Each row was made from one walk, in order. Every step used is in the known rows, and no mark comes twice. Write each row's walk.
Known rows:
kozif -> bemep -> toves -> zugutim -> zital: [ 24 -12 -19 -15 -13   7  22  22  10  -5  13  21  12 -82 -44   3  -2   1
  -2  33  12 -14  -5  20  21 -10  45  -5   1   8]
vesus -> sirir -> zugutim -> marib: [ 33   3 -17   4  -2  26  53  -4  -2 -33  -3   1  18 -66   8   5  38  54
   7  19   9  16   5  23  34  42   6 -37 -12  -4]
zugutim -> valuba -> vesus -> sirir: [ 42  -8  -4  10  19  -3  28 -10   0 -27   0  19  17 -57 -35   1  12 -29
  12  40  23   8   8   5  32  10  -8 -34 -12  44]
geli -> marib -> bemep -> toves -> zugutim -> valuba -> vesus -> sirir: [  36   -9  -12    4   14    9   15    8   15    4   -5   17   11 -104
  -40    4   28  -14   12   42   23    1   13   -1   20    0   54  -26
  -12   50]
rubeb -> bemep: [ 28  -7   4  -1   2  27  11   3  -6 -31   6   7  56 -64 -25   1  -4  18
  -1  31  32   5  -6  42  31   6  11 -43  -8  35]
bemep -> toves -> zugutim -> valuba -> vesus: [ 33  -5 -13   3   6  -8  28   4  11  -1   6  32  40 -85 -63  23 -19 -50
  15  35  26   8   9   6  24   2  22  -8  -5  70]
toves -> zugutim -> zital: [ 34  -6 -18   1  -8  10  15   9   4 -24   7  32  28 -59 -45  16   3   5
   2  44  20  -1  -3  10  24   1  31 -10   7 -10]
kozif -> bemep -> toves -> zugutim -> valuba: [ 24 -11  -8 -14  -7   8  19  19   9  -2  15  22  20 -91 -41   7 -18 -32
  10  29  24  -9  -1  20  24  -1  33 -10 -17  37]
vesus -> sirir -> vesif -> valuba: [ 36   9  -2   1   7  15  46  -1   4 -46  10   8  40 -55 -25   6  18   0
  10  -6   8  -1  -7  23  27  -6  14 -30   2 -20]
sirir -> vesus: [ 29  -1  -9  -4  25  19  21  -1  -7 -22   1   3   5 -54 -23  25 -10   5
  17  23  18  17  -4  18  31  45   1 -15  -5  45]
vesus -> sirir -> vesif -> valuba -> zugutim -> zital: [ 37   4 -26   6  -8  10  48 -16  14 -43  10  29  52 -60 -35  -4  32  10
   1  11   3 -18 -16  14  24 -18  12 -26  14 -35]
geli -> marib -> bemep -> toves -> zugutim -> valuba -> vesus -> sirir -> vesif: [  32   -5  -18    2   -1    7   36    3   24   -2   -4   12   10 -100
  -55    6   25  -32   19   30   18   -3   12    2   19  -17   59  -19
   -5   14]
vesif -> sirir -> zugutim: [ 31  11 -13  -3  -3  24  35   0  -3 -30   5  15   7 -64 -28  25 -31 -20
   1  -3  10   9  -6  22  31  37 -34 -25 -14  35]
kozif -> bemep -> toves -> geli: [ 18  -8   6 -23 -12   6  25  24   5  -9   8 -13   4 -73 -32   5 -45  -3
   1  17  30   9  -5  20  28 -13  38 -12  -7  44]
sirir -> vesif -> valuba: [ 28   9   2  -4   3  13  29  -3   6 -42  10  13  43 -53 -39  21 -19 -10
  14 -10  19  -2  -9  13  26  -6  21 -16   2 -15]
marib -> bemep: [ 28 -11   3 -15  30  25   1   5  -3 -24   5  -4  14 -58 -32  11 -14  10
   3  31  27   4  -4  10  26  15  31 -29 -11   7]
vesus -> sirir -> zugutim -> marib -> bemep -> toves: [ 31  -1 -16 -10  24  39  46   5   5  -7   2 -14  32 -97   6   4  34  51
   1  12   1   2   7  32  27  45  50 -40 -19  -5]
vesif -> valuba -> vesus -> sirir: [ 40   0  -6   9  17  -4  30  -4   1 -40   3  20  24 -49 -40   7  17   4
   2  14  13  15   3   7  31  -3  -4 -39   2  55]
vesus -> sirir -> vesif: [ 32   1  -4  -2   6  17  57   1  -1 -38   6  -5  17 -51 -24   0  18  -1
  12  17  13   4  -5  26  29  -1   1 -26   1 -24]
valuba -> zugutim -> toves -> geli: [ 24   1  -7  -6 -15   5  32 -10   7 -15   4  29  35 -65 -21  13 -26  45
  19  36  35   5 -10  -1  29  -2  36 -18   7  40]
marib -> bemep -> toves -> zugutim: [ 27  -9 -10 -16  22  21  16  22   7  -2  11   4  35 -87 -46  20 -10   0
   1  29  18   5   0  21  19   6  54 -18  -4  24]
vagoz -> zital: [ 38   0   9   0  14  25  20   8  -3 -26  14  27  55 -46 -41   7 -15  -4
   5  16  28   3 -12   9  28  12  -3 -17  -3   3]
valuba -> vesus -> sirir -> zugutim -> toves -> geli -> marib -> bemep: [ 27   2 -20   2 -13   9  22 -10  12 -11 -13  13 -17 -73 -24   8  22  55
  11  25  22  10  14  -7  29  20  69 -33  -6  44]
rubeb -> bemep -> toves: [ 27  -4   8  -8  12  30  21  11  -5 -11  10   1  72 -90 -19   0  -8  13
  -2  19  26  -2  -6  51  26   9  27 -36  -9  44]
bemep -> marib: [ 31   0   1  -8   4  18  43   5  -5 -28  10  -8  45 -79 -16  -1 -13  14
  16  23  26   4  -6  17  22  12  -3  -7 -10  31]
marib -> geli: [ 22   2  11 -10 -10  22  20   4  -4 -23  -8  20  26 -51 -25  18 -42  12
   5  16  35  24  -6  20  34   6  33 -24  -9  28]
geli -> marib -> bemep -> toves -> zugutim -> valuba: [  29   -5    3   -8   12   28   -7   16   10    7    0   17   27 -112
  -21   15   -5   -8   16   31   35  -10    2    0   16   12   73  -11
  -19   18]
vesus -> sirir -> zugutim: [ 32   1 -18   2   7  24  46   0  -9 -32   3   1  14 -55 -17   4  32  14
  -3  15  10  10   2  30  30  41 -15 -28 -11  17]
zugutim -> toves -> geli -> marib -> bemep: [ 23   0  15 -12  -2  24  -9   4   6  -8  -8  10   2 -80  -1  13 -22  63
  23  29  41  -3  -1 -12  24   6  97 -22  -8   6]

Write each row's walk:
[ 26  -5   8 -20   8  22  18  16  11  -3   1 -20  40 -91  -9  18 -36  37
   9  25  29  14   2   8  26   2  88 -28  -9   5] => zugutim -> marib -> bemep -> toves -> geli
[ 31  10 -16   2  -1  12  59 -21  13 -35  12  40  54 -70 -12   1  29  47
  22   1   4 -19 -14  13  26  -7  26 -33  10  -8] => vesus -> sirir -> vesif -> valuba -> zugutim -> toves
[ 26  11 -12   1 -38  19  65 -16  20 -39  -8  32  59 -67 -15   7   3  53
  11  -2  14  19 -12  19  36 -23  40 -46   6 -10] => vesus -> sirir -> vesif -> valuba -> zugutim -> marib -> geli
[ 28   6  -9   3   1  -8  35 -11  14 -43   4  17  26 -45 -70  22 -22 -27
  15  -2  17  11   1   0  29 -18   9 -18   9  25] => sirir -> vesif -> valuba -> vesus
[ 32  -1 -29   9   5   4  52  -9  -2 -31  -2   7   0 -46 -46   6  29  -2
  -2  23   9  23  10  19  33  28 -27 -29  -4  58] => valuba -> vesus -> sirir -> zugutim
[ 35  -4  -6   2  -2  10  11   5   2 -21   8  33  37 -68 -41  21 -11 -29
  14  40  32   3   1   7  26  11  19 -15 -11  19] => toves -> zugutim -> valuba
[ 25   1  -6 -14   0  19  20   4  22 -10   5   3  70 -99 -21  17 -30  46
   4  13  25  10  -9   1  25 -11  78 -33   1  30] => vesif -> valuba -> zugutim -> marib -> bemep -> toves -> geli
[ 24   7   5 -13 -21  24  43   5  -2 -21  -1   7  52 -77 -18   6 -42  20
  11  12  33  18  -6  25  27   3  25 -13 -13  40] => bemep -> marib -> geli
[ 27  -8   8 -19  32  31  21  10   6  -4   2 -12  36 -95  -1  11 -12  43
  13  24  20   2   0  12  24  18  69 -31 -13  -4] => zugutim -> marib -> bemep -> toves
[ 37   1 -26   4   3  24  36  -4  -5 -30   4  14  22 -58 -16   1  41  15
  -8  22   4  -8   0  27  28  41   6 -22  -8 -20] => vesus -> sirir -> zugutim -> zital
[ 24   6 -14  -1  -6  10  41 -13  13 -41  10  21  47 -57 -50  14 -13  -3
  12   2  20   1 -16   7  26 -16   0 -16  10   7] => sirir -> vesif -> valuba -> zugutim
[ 32  -8  -6 -12  24  21   2  14  10   4  13  18  52 -99 -41  20 -15 -33
   9  31  24  -9   2  15  19  14  61 -17 -17  17] => marib -> bemep -> toves -> zugutim -> valuba
[ 36   7 -26  11   6   2  40 -11   3 -40   3  21  23 -52 -47  13  28  -2
  -4  -1   4  17   7  16  32  24 -15 -35  -3  60] => vesif -> valuba -> vesus -> sirir -> zugutim
[ 22  -8  -8 -16  -2  21  30   5  17  -2   0 -10  45 -95 -19  12 -30  43
   7  35  30  17  -6   2  26  -7  66 -28   0  29] => valuba -> zugutim -> marib -> bemep -> toves -> geli
[ 29  -1  -4  -4  -2  18  44  17   8  -7   4  11  42 -93 -12  21  -2  38
  18  30  20  13   2  16  24   7  44 -17   0  16] => bemep -> toves -> zugutim -> marib
[ 38  -4 -10   9   6  -4  49 -15   9 -33   1  13  18 -53 -50   3  10 -49
  19  27  18   2   6   9  31  -6  -2 -27  -6   9] => zugutim -> valuba -> vesus -> sirir -> vesif
[ 30  19 -15  14 -26  -1  30 -12  11 -25  -9  34  10 -75 -15  16  19  53
  14  -3  19   9  10  -7  30  15  52 -28   0  56] => vesif -> valuba -> vesus -> sirir -> zugutim -> toves -> geli -> marib
[ 34   3 -25  -1  23  16  40  -5  16 -15   1   5  42 -92 -23  12  30  36
  -1  -4  -5  10  13  17  28  29  50 -45 -10  38] => vesif -> valuba -> vesus -> sirir -> zugutim -> marib -> bemep -> toves
[ 19 -11   6 -22  10  15  28  18  -1  -9  11  -7   1 -76 -23  -1 -20   3
   6  15  21  -2  -6  23  25   4  18 -14 -12  36] => kozif -> bemep -> toves
[ 23  -5  12 -11  -5  25  -9  13   3 -19  -9 -13  -6 -69 -24  12 -28  26
   8  32  46  15  -2  -9  25  -3  63 -20  -8  15] => toves -> geli -> marib -> bemep
[ 23  -5  16 -17  28  36   2  15  -1  -1  -3 -13   8 -98  -5   5  -9  26
  11  18  31  -4  -3   6  18  16  62 -15 -14  17] => geli -> marib -> bemep -> toves
[ 34  16 -24   8 -14  -8  39 -14  11 -27   3  37  34 -59 -36  21  10  32
   6  -3   9  11   9   8  33  17  40 -34   2  58] => vesif -> valuba -> vesus -> sirir -> zugutim -> toves -> geli
[ 22   5  -1  -9 -28  22  43  16  11   0  -7  27  52 -91 -16  28 -30  44
  12  19  26  28   1  23  30  -1  74 -22  -3  26] => bemep -> toves -> zugutim -> marib -> geli
[ 24   7  18  -4 -16  16  10   3   1 -14  -7  18   4 -76   8  15 -23  62
  29  25  43   1  -3 -12  26   6  70 -12  -3  16] => zugutim -> toves -> geli -> marib
[ 26  10 -11  -4 -22  17  28 -12  24 -25  -2  24  30 -85 -13   2  17  66
  19   7  21 -12 -11  -7  23 -25  87 -34   8 -13] => vesus -> sirir -> vesif -> valuba -> zugutim -> toves -> geli -> marib -> bemep
[ 19   7  -6 -10 -13  29   1  -2   8  -8  -7  12   1 -82  -8  20 -12  59
  16  14  33  -2   4  -4  25  33  89 -17 -13  10] => sirir -> zugutim -> toves -> geli -> marib -> bemep
[  27    9  -12  -18  -10   29   32   12   17   -4    1   -9   30 -103
  -14   32  -52    9    0   -5   10   14    0   18   29   25   49  -34
  -17   21] => vesif -> sirir -> zugutim -> marib -> bemep -> toves -> geli
[ 36   7 -20   7  -3   2  27 -16   7 -24   0  32  10 -67 -54  28 -39 -68
   8   6  15   8   5   2  33  33 -39 -26 -21  68] => vesif -> sirir -> zugutim -> valuba -> vesus
[ 32 -16 -22  -2  -6 -13  40  11  14  -5   9  25   2 -82 -57  -3  15 -35
   6  39  13   2   9  16  27 -14  10 -26 -10  69] => kozif -> bemep -> toves -> zugutim -> valuba -> vesus -> sirir
[ 31  -2 -20  -4   1  22  47 -14  21 -41   4   9  47 -74 -21   0  30  50
  10  13   6   1 -10   9  29 -16  40 -50   4 -31] => vesus -> sirir -> vesif -> valuba -> zugutim -> marib -> bemep
[ 35  12 -24  10   9   1  41 -20   5 -29   5  44  32 -63 -24  14  34  37
  11  -5  -1  -2   8  12  31  33  19 -36  -3  51] => vesif -> valuba -> vesus -> sirir -> zugutim -> toves
[ 38   2 -14   5  11  25  33  -8  -5 -26   5  17  32 -67 -14   5  26 -19
   4  17  15  -4   3  25  30  50  -6 -28 -24   8] => vesus -> sirir -> zugutim -> valuba
[ 29  11 -19   5 -12   7  11 -11  16 -20  -9  28   8 -78 -24  14  19  57
   8   1  17   4  11  -8  28  15  81 -38  -5  45] => vesif -> valuba -> vesus -> sirir -> zugutim -> toves -> geli -> marib -> bemep
[ 32   6 -26  -2   0   7  38   1  22 -13  -2  -3  45 -89 -33  19   6  31
  -5  -3   4  22  14  13  30  12  69 -43  -6  46] => vesif -> valuba -> vesus -> sirir -> zugutim -> marib -> bemep -> toves -> geli
[ 26  -5   7 -21  18  20  10  20   5  -3   7 -17  36 -80 -33  17 -43  -2
  -1  20  31  10  -2  16  23   2  67 -18  -8  27] => marib -> bemep -> toves -> geli
[ 26   6 -10  -6 -10  30  17  -1   6 -12  -7   8  -2 -82   6   6  25  71
  11  17  23  -2   5   7  26  32  80 -31 -13   2] => vesus -> sirir -> zugutim -> toves -> geli -> marib -> bemep
[ 36   7 -25  14  -3   5  50 -14   9 -40  -4  19  26 -61 -22  14  34  39
   5   4   3  21  11   8  36  25   6 -44  -4  39] => vesif -> valuba -> vesus -> sirir -> zugutim -> marib
